Known rows, with every step that occurs:
C, B, Z, R: [-23  -8  10  -1 -12  12 -16  13  -8   5   9 -16   9 -14   1   8   9  24
   6 -18  11  13 -27]
C, W: [ 36   8  -5   9  -7  -4 -27   3   0   4   3 -10  -2   9  -2   3  -1   7
 -13  -9  -6 -22  -9]
J, Q, W, C, B: [ 13  -5   5  -1  13   0  -1  -4 -14  -2   0 -10 -10  15   5  -2   2 -34
  22 -15  -9 -12  -7]
J, E, N: [-40  -2 -13  -1   5 -20   3   8  -2   9 -13   9  20   6  31 -30  -7   0
  -5  21   3  -9  -7]
C, W, Q, N, E, J: [ -8   2  -1  -7  -7   0  33   3 -22   5   6  10  -4   3  19   5  -1  -8
   5  12  -5   2  13]
N, E, J, Q: [-32  -1   2 -13 -23  -4   9   3  15  -5  -5   5  12 -16  18  -8  -1 -26
  42  -6   9  14  24]
Z, B, C, W: [ 11   6  -1  14   3  -7 -18   4  -5  -5  -2  -6  -2   1 -18   0  -4  12
 -42  -2  -5 -17  -9]
Y, Z, B, C: [-30  -9   0   2   3 -13 -12   2  17 -20  -3 -12  14 -26 -19   0 -14  39
 -30  -3  14  -2  -4]
N, E: [-25  -4  -2  -1  -7   5  -7  13  -8  -6   5 -32  17 -15   1 -11 -14  24
  22 -13   1   2  -1]
W, Q, J: [ 21  -2   6  -2   2  17   9  -6  20  -1   1  17 -15   3  -7  15   2   1
  -1   3   5  17   9]
R, Z, B, C, W: [ 17   7  -1  16   5  -9 -16   0   3  -7   1  -8  -2   1 -20   6  -3   5
 -35   0  -3 -22 -10]
Y, Z, B: [ 11 -13 -10   0  -2  11  -9  10  12 -26   9 -17  24 -25 -19   0 -10  30
 -31 -27  17 -21  -4]
J, E: [-11   6  -4  -1  -3  -5  -9   8  -3   0 -11  -7  23  -1  -1 -21  -2  18
  12   6  -4  10  -6]
Z, B, C, W, Q, J, E: [  5  10   0   0  14  11  17   2  -8   1 -12  15   2   8 -26 -16   9   2
 -25  23  -7  23   1]
E, J, Q, W: [ 10  11  -7   1 -13 -17 -18 -12   7  -7  -1  -2  -9  -3   2   4  14 -29
  28  -5   4 -11  13]
Q, J, E: [  5  11  -4  -7   8   1   5   2  -6   0 -13   4  13   4  -7 -11   9  14
  13  19   2  19   0]
R, Z, B, C, W, Q, N: [ 31  -5   8   1  15 -15  11  -9  29  -5   1  34  -5  -3  -1  13 -11  24
 -25  -7  -7   2  -6]
N, E, J: [-30   1  -3  -3 -17   6  23   8 -26  -1   6 -12   6  -4  19   3  -3 -10
  19   8   3  -2  15]
N, E, J, Q, W, C, B, Z: [ -8  -4  -1  -5   5  15 -16  -4 -21   7   5 -24  -3   1  -1   3  10 -15
  27 -14   1 -11  -5]
R, Z, B, C, W, Q: [ 13  -3   8  18  -2  10  -1  -2  22  -1   7   8 -15   3 -21   2 -10 -10
 -41  -4 -11  -3  -2]
C, B: [  7  -4   3  -1   4   7  -5  10 -15 -11   0 -18   2   6  14   4  -5   6
   1  -6  -5 -25 -16]
Y, Z: [ 10  -7 -11 -12  -8 -14 -30  -1  35  -9   9 -27  16 -18   2   3  -9  42
  10  -7  18 -11  -5]
B, C, W: [  9   9   0  10  -1 -18 -27  -1   2   4  -4  -8  -7   6  -7   2  -3  15
 -22   6  -6 -12  -9]

Rows:
[ 12  11   1   2  16   9  20  -2   1  -2  -9  13   2   8 -27 -10  10  -4
 -18  26  -4  18   0]	R, Z, B, C, W, Q, J, E
[ -5  -3   1  -1   0 -11   2 -13  -1   9   3  -2  -7   5  -2  -7   1 -46
  45 -19  -3  14  16]	N, E, J, Q, W, C
[  8  -5  -1   2   8  13 -32  -5 -15   7   5 -28  -3   4  -4   9   6   3
  15 -20   0 -19 -16]	Q, W, C, B, Z
[-21   2   2  -6  -4  -7  33   1 -21   5   3  11  -6   1  16   5  -3  -3
   1  19  -5   7  13]	B, C, W, Q, N, E, J
[  7  -3   5 -20  -3 -31  10  -7  31  -5 -11  39  11 -13  31  10  -3  14
  33  -9   7  14  11]	E, J, Q, N
[-27  -8   8   1 -19   6 -23  10   7   7   9 -13  13 -21  -2   8   6  31
  11 -23  16  22 -21]	B, Z, R
[  2  11  -8  -1 -12 -13 -13  -9  -1  -7   0  -9  -7  -5  -1  -1  13 -27
  31  -4   3  -8  14]	N, E, J, Q, W
[ 39   4   4   1   5  17   7  -6  13   4   2  18 -21  11 -13  14   7  -6
 -14   7  -1   9   7]	C, W, Q, J
[  5   7   0  -5   7  10  13   1   1   3 -11  12   6   7 -12 -14   7   5
   3  19  -4  27   3]	W, Q, J, E
[-19   0   1  -4  -1   2  39   4 -26  -1   4  13  -2  -2   9   4  -3  -6
 -14  13  -4   3  13]	Z, B, C, W, Q, N, E, J
[-30   3  -9  -1  17 -16  16   0  -2  14 -15  24   1  16  16 -25   2 -11
 -25  40  -1   3  -2]	B, C, W, Q, J, E, N
[ 28   2   6   4  10  18  13  -5   9  -3   0  20 -20   6 -23  13   6  -4
 -32   8   0  11   7]	Z, B, C, W, Q, J
[-20  -2   1  -8  -8   0  35   3 -17   2   5   9   0  -3  23   6  -5  -3
  13   9  -1   7  15]	W, Q, N, E, J
[ 33   3   6   6  11  16  16  -9  17  -5   3  18 -20   6 -24  19   6 -10
 -26  10   3   6   6]	R, Z, B, C, W, Q, J
[  3  -3   2   2  -2 -15  -3 -16   7   9   1   5 -10   7   1  -2   2 -48
  41 -20  -1  11  15]	E, J, Q, W, C
[  2  -5  -1   0   0  17 -36   4  -8   0   3 -30   6  -5   3  11   3  25
   6 -16   5 -23 -20]	C, B, Z
[  5  -2   8  13  -6   4 -10  -2  19   8   3   8 -18   6 -12  -3 -10  -1
 -32  -1 -14   5  -2]	B, C, W, Q
[  0 -10   2   0   5  16 -28   0 -10   8   4 -25   3   0   1   8   1   8
  15 -22   1 -13 -16]	W, C, B, Z
[  8  -3   4  -2   9   1  11  -5 -23   0   1  -5 -13  18  10   2   5 -45
  22  -7  -9 -13  -1]	E, J, Q, W, C, B
[-29   1 -12  -5  13 -16  13   4  -3   9 -14  17  13  10  26 -23   1  -3
  -5  31   7  -3  -2]	Q, J, E, N
[-20   0  -2 -10  -8  -6  30   4 -22  -1   4   3   6  -5  26   8  -4   3
  20   9   3   2  13]	Q, N, E, J
[ 24  -2   5  13 -10  14 -10   1  18   8   8   8 -15   9  -8  -3  -8  -8
 -27 -11 -15  -2  -2]	C, W, Q
